Every row comes from one small tree of marks. The marks that hang from a mark follow it in brackets, in the order of their numbers. Every link used is in the known rows. Which tree was each row made from?
Known rows
Z_946(Z_963(Z_769(Z_837))): [ 2.82 -0.50 -1.22  0.27  0.52  0.84 -0.15  4.19  1.11  1.02  1.29 -2.03
  3.77  2.60  0.39  1.13  0.38 -3.72 -0.66 -1.63 -1.68  0.68 -0.82 -1.67
 -1.10]
Z_4(Z_908 Z_963(Z_769(Z_837) Z_946)): [ 2.93 -0.93  1.84  0.48 -2.05  0.40  1.61  4.83 -0.13  1.03  2.04 -3.80
  4.40  2.16  1.34  1.65  1.02 -0.74 -0.02 -0.08 -0.58  1.25 -1.10 -0.26
 -5.17]
Z_743(Z_281(Z_4(Z_908 Z_963(Z_769)))): [ 3.71  2.43 -1.71  1.98  0.60 -0.20  3.31  4.50  0.53 -4.06 -3.15  0.21
  4.18  0.60  0.87  1.18 -2.71  4.45  1.52 -0.47 -1.30 -0.64  0.17  0.32
  0.28]
Z_4(Z_963): [ 0.39  1.23  2.08  1.71 -1.91  1.11 -0.87  3.74  1.84  3.56 -0.10 -1.40
  3.92  2.86  1.69  1.19 -1.76  0.77 -1.58  1.45 -2.01  1.28  1.21 -0.40
  1.81]
Z_908(Z_4(Z_963(Z_769 Z_946))): [ 1.45 -0.42  0.91 -0.41 -2.72  2.41 -0.23  4.87  1.87  1.03 -1.73 -0.27
  4.76  1.61  2.19  1.79 -4.79  1.30 -0.81  1.26 -1.44  0.75  2.83  1.10
 -0.69]
Z_946(Z_963(Z_4(Z_908) Z_769)): [ 4.21 -0.61 -1.65  1.18 -0.62  1.65  3.52  5.03 -0.20 -0.61 -2.51 -1.19
  1.60  1.86  0.99  1.75 -2.41  1.00  1.68 -1.19 -1.25  0.31 -0.22  0.40
 -2.29]
Z_769(Z_963): [-0.21 -0.43  2.67  1.25 -2.31  1.31 -0.48  4.09  0.03  2.11 -0.24 -1.66
  3.79  3.36  0.33  1.02 -3.30  0.86  0.52  2.37 -2.20  1.17  1.37 -0.34
  1.43]
Z_281(Z_4(Z_963(Z_946))): [-0.05  0.80  3.68  0.75 -3.95  1.26 -2.16  3.78  2.27 -0.43 -1.57 -0.32
  6.13  1.81  2.25  1.05 -4.44  2.28 -0.42  1.12 -2.18  0.25  2.33  0.19
  0.28]
Z_908(Z_4): [-0.40  1.22  2.38  0.73 -0.32  2.89 -0.58  3.35  1.18  2.95 -1.44  2.10
  3.31  1.90  1.20  1.53 -6.54  1.98  1.05  2.25 -2.77  2.35  1.98  0.78
  2.60]
Z_963(Z_4(Z_908) Z_769(Z_837) Z_946): [ 3.69 -1.55  1.30  0.02 -3.38  2.36  2.02  4.98 -2.33 -0.10  0.52 -2.47
  3.24  1.60  0.87  3.11 -3.35 -0.63  3.98 -1.69 -0.86  1.82 -2.17  0.15
 -7.69]
Z_769(Z_837 Z_963(Z_4(Z_281) Z_946)): [ 1.51 -1.32  4.29 -0.70 -3.16  1.98 -1.23  4.93 -1.11  0.49  1.53 -4.04
  3.37  2.38  1.42  4.61 -5.09 -4.79  5.26  0.50 -1.36  1.33 -1.09 -1.07
 -6.01]
Z_4(Z_281 Z_908 Z_963(Z_769 Z_946)): [ 4.04  0.02  1.71  1.39  0.06  1.45  2.03  5.54  0.25 -0.56 -1.56 -3.45
  1.87  1.68  1.60  3.43 -0.13  2.38  0.35 -0.77 -0.81  0.12 -0.53  0.79
 -3.63]
Z_946(Z_963): [ 0.66  0.51  1.72  1.33  0.14  1.14 -0.86  3.77  2.25  2.99 -1.15 -0.79
  2.99  2.69  0.89  1.04 -0.52  0.69 -1.19  0.09 -2.18  1.17  1.12 -0.48
  1.58]
Z_281(Z_4(Z_963(Z_769))): [ 2.20  1.11 -1.26  1.34 -2.12  1.34 -0.20  4.04  1.74 -2.66 -1.95  0.47
  5.39  2.08  1.45  0.19 -4.44  0.92 -0.68  0.10 -2.24 -0.79  1.82 -0.38
  2.06]
Z_963(Z_4 Z_769(Z_837) Z_946): [ 2.87 -1.76  0.78 -0.61 -4.38  2.84 -0.48  4.87 -1.35  0.73  0.32 -2.55
  4.27  1.78  0.98  3.24 -4.90 -2.80  3.04 -2.34 -1.27  1.53 -1.39 -0.58
 -6.46]
Z_946(Z_963(Z_4(Z_281) Z_769)): [ 4.57 -0.10 -1.92  0.73  0.86  2.43  0.64  5.29  0.87 -1.24 -3.09 -1.52
  0.91  1.75  1.10  3.79 -3.90 -2.59  2.31 -2.66 -1.69 -0.28 -0.71 -0.35
 -1.88]
Z_908(Z_4(Z_963)): [-0.40  1.62  2.04  0.60 -0.97  1.67 -0.59  3.60  2.41  3.44 -0.53  1.04
  3.92  2.19  2.25  1.12 -5.35  0.70 -0.42  3.44 -2.13  1.80  2.89  0.40
  2.88]
Z_908(Z_4(Z_281 Z_963)): [ 1.00  2.65  2.17  0.82  1.41  1.96 -0.75  3.93  2.78  1.73 -0.68  0.64
  2.31  1.87  2.38  3.02 -5.05 -0.22  1.05  2.68 -2.33  1.32  1.79  0.28
  2.08]
Z_281(Z_4(Z_908 Z_963(Z_769 Z_946))): [ 2.71  0.04  1.13  1.10 -2.95  1.06  1.73  4.68  0.62 -3.30 -2.32 -0.73
  5.04  1.42  1.61  0.79 -2.53  4.04  0.19  0.15 -1.34 -0.38  1.40  0.91
 -1.88]

Write each row's tree
[ 2.28  2.28  2.64  2.49  1.58  0.80  1.71  4.26  0.94  1.53 -0.21 -1.99
  1.21  2.23  1.73  2.78 -0.33  1.93  0.65  1.21 -1.68  1.13 -0.63  0.20
 -0.32] => Z_4(Z_281 Z_908 Z_963)
[ 2.71  0.45  2.56  0.66 -0.45  0.95  2.29  4.58 -1.89 -0.27  2.24 -2.96
  1.35  2.56  0.98  3.64 -3.91 -3.39  6.00  1.70 -1.33  1.37 -2.01 -0.93
 -4.83] => Z_769(Z_837 Z_963(Z_4(Z_281 Z_908)))
[ 1.70  3.58  1.03  2.14  0.45 -0.53  2.09  3.72  1.24 -1.62 -2.14  0.70
  4.04  0.59  1.10  1.30 -2.61  4.86  1.61  1.12 -1.68  0.44  0.56  0.39
  0.97] => Z_743(Z_281(Z_4(Z_908 Z_963)))
[ 1.08  2.48  2.04  2.13 -1.23  0.48  1.36  3.41  1.32 -1.14 -0.96  0.98
  4.22  2.00  1.70  0.13 -3.06  3.53  0.33  2.33 -2.16  0.52  1.47  0.35
  1.38] => Z_281(Z_4(Z_908 Z_963))
[ 3.49  1.00 -0.82  1.57  0.49  1.61  0.16  4.92  1.61 -0.28 -1.02 -2.40
  2.12  2.35  1.34  2.96 -1.70 -0.42 -0.54 -0.88 -1.75  0.06 -0.34 -0.44
  0.26] => Z_4(Z_281 Z_963(Z_769))
[ 4.59 -0.92  1.10  0.98 -1.19  3.30  2.49  5.70 -1.89 -1.66 -3.11 -2.26
  0.66  1.05  0.95  4.74 -4.19  2.19  4.51 -2.23 -1.13  0.69 -1.58  1.26
 -6.29] => Z_963(Z_4(Z_281 Z_908) Z_769 Z_946)
[ 0.95  3.23  0.70  1.68 -0.49 -0.11 -0.57  3.53  2.21 -1.02 -2.21  0.69
  5.38  0.85  1.29  1.50 -4.10  2.89  0.95  0.45 -2.12  0.21  1.48 -0.51
  2.40] => Z_743(Z_281(Z_4(Z_963)))
[ 1.25  0.79  4.22  1.00 -1.21  1.59 -1.82  4.65  1.93  2.49 -0.73 -2.90
  2.89  2.09  2.20  3.73 -1.51  0.77  0.02  0.23 -1.69  0.96  0.51  0.14
 -1.46] => Z_4(Z_281 Z_963(Z_946))
[ 2.54  0.16  1.34 -0.22 -0.24  2.55 -0.32  5.23  2.01 -0.08 -2.15 -0.84
  3.07  1.29  2.31  3.47 -4.54  0.06  0.67  0.51 -1.38  0.29  1.72  0.88
 -1.30] => Z_908(Z_4(Z_281 Z_963(Z_769 Z_946)))
[ 3.34 -0.75 -2.16  0.54 -1.69  2.34  0.87  4.92  0.97  0.31 -2.78 -1.06
  2.71  2.15  0.90  1.98 -3.87 -1.21  0.93 -1.86 -1.75  0.04  0.46 -0.36
 -1.50] => Z_946(Z_963(Z_4 Z_769))
[ 1.47 -0.36  1.19 -1.26 -2.35  1.73 -0.76  4.53  1.37  1.52  1.42 -1.13
  5.08  1.74  2.12  1.89 -3.75 -2.53  0.23  1.08 -1.11  1.23  1.33 -0.15
 -3.01] => Z_908(Z_4(Z_963(Z_769(Z_837) Z_946)))
[ 3.51 -0.73 -1.85 -0.19 -1.12  1.45  0.50  4.55  0.47  0.26  0.56 -1.85
  3.28  2.24  0.90  2.04 -2.88 -5.06  1.72 -2.03 -1.46  0.70 -0.89 -1.61
 -3.58] => Z_946(Z_963(Z_4 Z_769(Z_837)))
[ 5.40  0.35 -1.52  1.36  2.00  1.86  3.41  5.42 -0.31 -1.89 -2.96 -1.64
 -0.13  1.54  1.07  3.61 -2.54 -0.14  2.98 -1.88 -1.32 -0.07 -1.11  0.22
 -3.42] => Z_946(Z_963(Z_4(Z_281 Z_908) Z_769))
[ 2.66 -0.19  4.09  1.16 -1.28  2.85  1.38  5.03 -1.30  1.05 -2.52 -2.02
  0.72  1.18  1.43  4.82 -4.57  2.72  4.87 -0.74 -1.53  1.79 -1.41  1.29
 -5.42] => Z_963(Z_4(Z_281 Z_908) Z_946)
[ 4.27  1.30 -0.19  2.31  1.69  1.01  2.90  4.99  0.33 -0.64 -1.13 -2.36
  1.26  2.05  1.40  2.76 -0.41  1.50  0.38 -0.24 -1.33  0.34 -1.06  0.29
 -1.10] => Z_4(Z_281 Z_908 Z_963(Z_769))
[ 2.58  0.94  1.18  0.98  0.73  2.16 -0.44  4.51  1.49  1.02 -2.36 -1.17
  1.18  1.93  1.54  3.85 -4.23 -1.71  2.61 -0.95 -2.22  0.61 -0.14 -0.57
 -1.03] => Z_946(Z_963(Z_4(Z_281)))
[ 3.19 -0.66 -1.10  0.36 -2.85  2.62  0.58  4.31 -1.07  0.46  0.65 -1.35
  3.46  2.20  0.69  2.51 -4.97 -3.56  2.84 -1.78 -1.75  1.58 -1.60 -1.14
 -3.61] => Z_963(Z_4 Z_769(Z_837))
[ 1.84  0.04  2.15  0.02 -1.46  1.60 -0.43  4.48 -0.79  0.31  2.04 -2.84
  2.52  2.82  1.06  3.89 -5.50 -5.53  5.14  1.05 -1.80  1.37 -1.41 -1.75
 -3.52] => Z_769(Z_837 Z_963(Z_4(Z_281)))
[ 2.10 -1.05  1.37 -0.14 -3.12  1.07 -0.89  4.63  0.89  1.82  2.00 -3.51
  5.32  2.38  1.53  1.92 -0.51 -2.59 -0.92 -0.92 -0.99  0.95 -0.21 -0.99
 -3.82] => Z_4(Z_963(Z_769(Z_837) Z_946))
[ 2.83  1.48 -0.85  0.52  1.48  2.25  0.48  4.74  2.10 -0.25 -1.84  0.18
  2.09  1.68  1.97  2.70 -5.01 -0.80  0.61  1.09 -1.86  0.45  1.62  0.31
  0.98] => Z_908(Z_4(Z_281 Z_963(Z_769)))
[-0.38 -1.66  4.82 -0.43 -3.75  1.00 -1.82  4.17 -0.40  2.60  2.42 -3.78
  5.25  3.07  0.66  1.75 -1.72 -2.20  1.48  1.68 -1.51  1.70  0.09 -1.05
 -3.19] => Z_769(Z_837 Z_963(Z_946))
[ 4.30 -0.52 -1.40  0.30 -0.20  0.85  3.07  4.67 -0.67 -0.38  0.53 -1.85
  2.29  1.98  0.76  1.78 -1.34 -3.07  2.63 -1.45 -1.06  0.87 -1.68 -0.99
 -4.69] => Z_946(Z_963(Z_4(Z_908) Z_769(Z_837)))
[ 2.23  0.54  1.51  1.39 -0.65  1.37  2.31  4.31  0.53  1.75 -1.80 -0.78
  1.56  2.13  1.26  1.81 -2.54  1.26  2.09  0.50 -1.65  1.08  0.30  0.33
 -1.83] => Z_946(Z_963(Z_4(Z_908)))
[ 0.62  1.36  4.25 -0.01 -0.08  2.21 -1.62  4.40  2.51  2.06 -1.29 -0.47
  3.08  1.42  2.73  3.72 -5.05  0.39  1.18  2.12 -1.85  1.24  1.93  0.85
 -0.46] => Z_908(Z_4(Z_281 Z_963(Z_946)))
[ 1.13 -1.65  4.69 -0.39 -4.43  1.13  1.30  4.76 -2.24  1.39  1.97 -3.70
  3.96  2.54  0.97  2.61 -3.25 -1.41  4.79  1.92 -0.88  1.88 -0.61 -0.22
 -6.83] => Z_769(Z_837 Z_963(Z_4(Z_908) Z_946))
[-0.55  0.56  4.05 -0.25 -2.68  1.99 -1.59  4.06  2.37  3.53 -0.95  0.03
  4.71  1.82  2.58  1.85 -4.74  1.65 -0.30  2.84 -1.75  1.82  3.23  0.99
  0.04] => Z_908(Z_4(Z_963(Z_946)))
[ 3.90 -1.15  1.01 -0.34 -1.94  3.18 -0.56  5.22 -1.11 -0.79  0.03 -3.08
  2.47  1.36  1.05  4.95 -4.91 -3.83  4.44 -3.15 -1.39  1.23 -2.35 -0.70
 -6.94] => Z_963(Z_4(Z_281) Z_769(Z_837) Z_946)
[ 1.09 -1.76  4.48  0.37 -4.97  1.82  1.93  5.06 -1.87  1.23 -1.40 -2.65
  3.32  2.38  1.08  2.51 -4.49  2.62  3.76  2.21 -1.13  1.31  0.61  1.16
 -4.87] => Z_769(Z_963(Z_4(Z_908) Z_946))
[ 2.03  0.98  4.75  1.68 -0.06  1.00  0.86  4.77  0.87  1.76 -0.70 -3.24
  1.78  1.81  1.99  3.43 -0.35  2.97  0.76  0.72 -1.22  1.15 -0.45  0.85
 -3.02] => Z_4(Z_281 Z_908 Z_963(Z_946))
[ 2.71  0.88 -0.32  0.51 -1.99  0.60 -0.23  4.93  1.58 -2.98 -3.65 -0.83
  5.87  0.31  1.41  2.07 -3.83  3.29  0.71 -1.66 -1.28 -0.72  1.34  0.21
 -0.81] => Z_743(Z_281(Z_4(Z_963(Z_769 Z_946))))
[ 4.40  1.26 -0.03  1.39  1.96  0.46  2.34  4.64  0.03 -0.42  2.18 -3.18
  1.51  2.18  1.23  2.79  0.72 -2.46  1.21 -0.55 -1.12  0.79 -2.51 -1.04
 -3.21] => Z_4(Z_281 Z_908 Z_963(Z_769(Z_837)))
[ 1.43  2.22  3.39  1.30 -1.00 -0.34  1.40  4.21  1.08 -1.35 -2.55 -0.45
  4.91  0.22  1.47  2.02 -2.77  5.65  1.93  0.59 -1.23  0.45  0.83  1.01
 -1.39] => Z_743(Z_281(Z_4(Z_908 Z_963(Z_946))))
[ 5.06  0.28 -0.90  1.82  0.38  3.00  3.43  5.22 -1.76 -1.83 -2.93 -1.40
 -0.17  1.48  0.78  4.00 -4.74  1.39  4.30 -1.69 -1.56  0.72 -1.71  0.57
 -3.30] => Z_963(Z_4(Z_281 Z_908) Z_769)
[ 3.38  1.20  1.58  1.51  1.81  1.64  2.33  4.58  0.44  0.61 -2.11 -1.35
 -0.10  1.68  1.32  3.70 -2.70  0.23  3.41 -0.41 -1.64  0.92 -0.83  0.28
 -2.43] => Z_946(Z_963(Z_4(Z_281 Z_908)))
[ 1.54 -0.71  3.96  1.00 -3.77  2.70  1.50  4.48 -1.38  2.05 -1.96 -1.37
  2.46  1.58  1.27  3.02 -4.40  3.91  3.46 -0.11 -1.44  2.11 -0.20  1.40
 -4.59] => Z_963(Z_4(Z_908) Z_946)
